Every row comes from one small tree of marks. Brackets hold a mark, then the marks that hang from it, in the order of their numbers. Every link used is in the known rows. Which tree was each row made from?
Known rows:
[q308 [q900 q407 q453]]: [-28 3 -12 35 7 12 6 7 -50 -40 -10 24 36 -5 31 24 -42 34 4 -19 37 46]
[q431 [q407 [q900 q453 q973]]]: [6 19 -26 17 11 8 14 -9 -27 -21 -11 -4 42 -20 17 24 -7 -20 40 38 66 -9]
[q900 q407]: [-14 10 -21 19 17 -2 -12 4 -7 -29 29 3 10 -16 7 19 -20 11 -2 5 19 19]
[q639 [q200 q698] [q900 q973]]: [-10 65 -12 -7 -19 -5 -19 -19 39 -34 37 -71 -36 -24 27 28 -33 21 -31 18 24 -16]
[q200 [q698 [q900 q407 q453 [q973 [q431 q308]]]]]: [-8 -4 -31 25 28 -39 -2 16 -11 -33 -21 1 15 -20 -4 30 3 8 14 48 89 -13]
[q308 [q900 q407 [q973 q431]]]: [-8 1 -10 30 47 -6 -6 4 -48 -38 -5 38 10 -1 -15 27 -36 4 -22 -20 52 27]
[q639 q200]: [-19 19 -23 -8 -20 4 -9 -15 7 -15 35 -39 -8 -14 24 24 -24 22 -19 3 0 1]
[q431 q308]: [-10 -15 -39 -9 3 -5 -12 -12 8 4 17 -23 3 -17 6 17 -15 2 12 16 16 -14]
[q308 [q900 q407 q973]]: [-8 19 -5 33 24 3 -4 7 -34 -48 8 18 22 -11 11 18 -46 14 -20 -22 46 41]
[q698 [q900 q407 q973]]: [8 22 -16 37 4 -9 6 16 -10 -49 12 -2 18 -24 5 27 -14 1 -5 4 47 15]
[q698 [q900 q407 q453 [q973 q431]]]: [-1 4 -23 54 21 -13 22 11 -41 -43 -19 27 29 -9 -5 44 0 2 9 15 73 12]
[q973 q431]: [-12 -17 -24 8 24 -4 -8 -11 -21 -3 13 5 -7 0 -19 25 -7 -6 -1 -1 24 -16]
[q900 q407 [q973 [q431 q308]]]: [-3 -12 -37 16 55 -27 -9 -3 -9 -14 10 19 6 -10 -24 30 -6 -13 -4 30 57 -5]
[q453 [q431 q308 q407]]: [-12 -9 -68 -29 5 -25 -13 7 -1 22 4 -11 24 -15 -33 5 9 -8 33 36 -10 -27]
[q900 q407 [q453 [q431 q308]] q973]: [10 11 -32 46 31 -27 24 12 -30 -23 -7 10 48 -6 -3 10 12 9 20 40 45 15]
[q698 [q900 q407 [q453 q431] q973]]: [15 26 -15 60 1 -16 35 33 -41 -46 -15 6 53 -7 2 13 14 13 14 15 43 26]
[q200 [q698 [q900 [q973 q431]]]]: [5 8 -12 15 11 -24 -10 11 -8 -28 -1 -18 -16 -16 -16 18 4 -5 -5 14 64 -32]
[q807 q431]: [-23 -11 -16 14 9 6 0 -13 -28 5 9 -11 -19 -23 -18 8 -10 -1 -8 8 13 -12]
[q200 [q698 [q900 q407]]]: [-14 15 -12 5 -6 -12 -17 28 11 -44 19 -23 0 -26 11 11 -14 21 -6 8 32 2]

Write each row's tree:
[-4 24 -35 26 3 -8 10 10 -62 -19 -31 13 49 -6 -9 9 -9 9 31 3 37 11]
[q308 [q900 [q453 [q431 q407]] q973]]
[8 5 -65 7 -11 -26 17 15 -23 -2 -31 -11 51 -19 -15 17 19 -6 51 46 38 -21]
[q698 [q900 [q453 [q431 q308 q407]] q973]]
[-10 77 -11 27 -4 -19 7 7 9 -50 14 -42 7 -8 24 22 -11 41 -19 33 20 12]
[q639 [q200 q698] [q900 q407 [q453 q431] q973]]
[-32 -40 -67 -42 26 -11 -30 -9 -20 18 -15 19 6 -9 -28 32 -31 -7 16 5 19 -19]
[q973 [q431 [q308 q900] q407]]
[-13 1 -10 51 40 -6 12 1 -66 -42 -25 48 28 5 4 36 -32 14 -3 -12 71 35]
[q308 [q900 q407 q453 [q973 q431]]]
[1 27 -5 57 22 -8 25 20 -69 -45 -21 26 52 4 5 5 -19 27 1 -10 42 48]
[q308 [q900 q407 [q453 q431] q973]]
[-27 -15 -32 -7 21 -2 -14 3 -13 -16 6 9 19 -11 12 15 -52 20 -9 -9 18 28]
[q431 [q308 [q900 q407]]]
[-28 49 -19 -26 -29 1 -27 -19 43 -22 41 -72 -38 -17 31 30 -40 29 -28 10 -5 -18]
[q639 [q200 q698] q900]
[-16 -2 -54 -1 1 -5 -5 -14 -33 -8 -27 10 37 -23 11 32 -32 6 36 19 61 0]
[q431 [q308 [q900 q453 q973]] q407]
[-18 -19 -38 -7 24 5 9 -9 -34 -2 -20 15 35 -6 -7 34 0 -20 37 33 41 -22]
[q973 [q431 [q407 [q900 q453]]]]
[-23 -39 -59 -26 31 -6 3 -15 -19 18 -25 8 36 -7 -8 35 -1 -25 46 52 43 -34]
[q973 [q431 q308 [q407 [q900 q453]]]]
[12 -6 1 18 43 3 13 -9 -31 -17 1 1 10 1 -11 19 -7 -31 -7 12 54 -15]
[q407 [q900 [q973 q431]]]
[-4 4 -32 -18 13 -1 5 16 -16 2 1 -14 37 -4 -17 -4 6 -20 24 27 -9 -18]
[q453 [q431 [q407 q900]]]
[-18 9 -13 38 12 -1 20 21 -64 -32 -21 22 49 7 10 4 -22 36 4 -17 14 47]
[q308 [q900 q407 [q453 q431]]]
[-23 -34 -74 -39 27 -23 -28 -15 5 25 1 6 0 -17 -36 35 -6 -19 28 35 21 -40]
[q973 [q431 q308 q407]]
[13 15 4 45 15 14 33 -7 -39 -32 -7 -11 39 -8 32 16 -9 -8 18 23 68 4]
[q407 [q900 q453 q973]]
[21 21 -16 53 -14 -9 37 20 -47 -29 -23 -11 43 -5 1 10 16 7 21 9 43 2]
[q698 [q900 [q453 q431] q973]]
[-18 0 -41 17 20 -5 0 -11 -61 -15 -36 36 26 -8 -13 39 -21 -4 25 0 67 0]
[q308 [q900 q453 [q973 [q431 q407]]]]
[18 26 -25 -2 24 -6 12 10 -21 -10 -1 -11 38 -8 -21 -4 10 -31 21 30 21 -15]
[q453 [q431 [q407 [q900 q973]]]]
[-12 76 -43 -7 -24 -20 -6 -6 15 -23 5 -54 1 -19 9 27 -2 22 9 45 15 -23]
[q639 [q200 q698] [q900 [q453 [q431 q407]] q973]]
[-14 11 -15 20 -30 -5 2 11 -13 -33 -7 -34 11 -23 30 15 -4 27 21 14 50 -14]
[q200 [q698 [q900 q453]]]
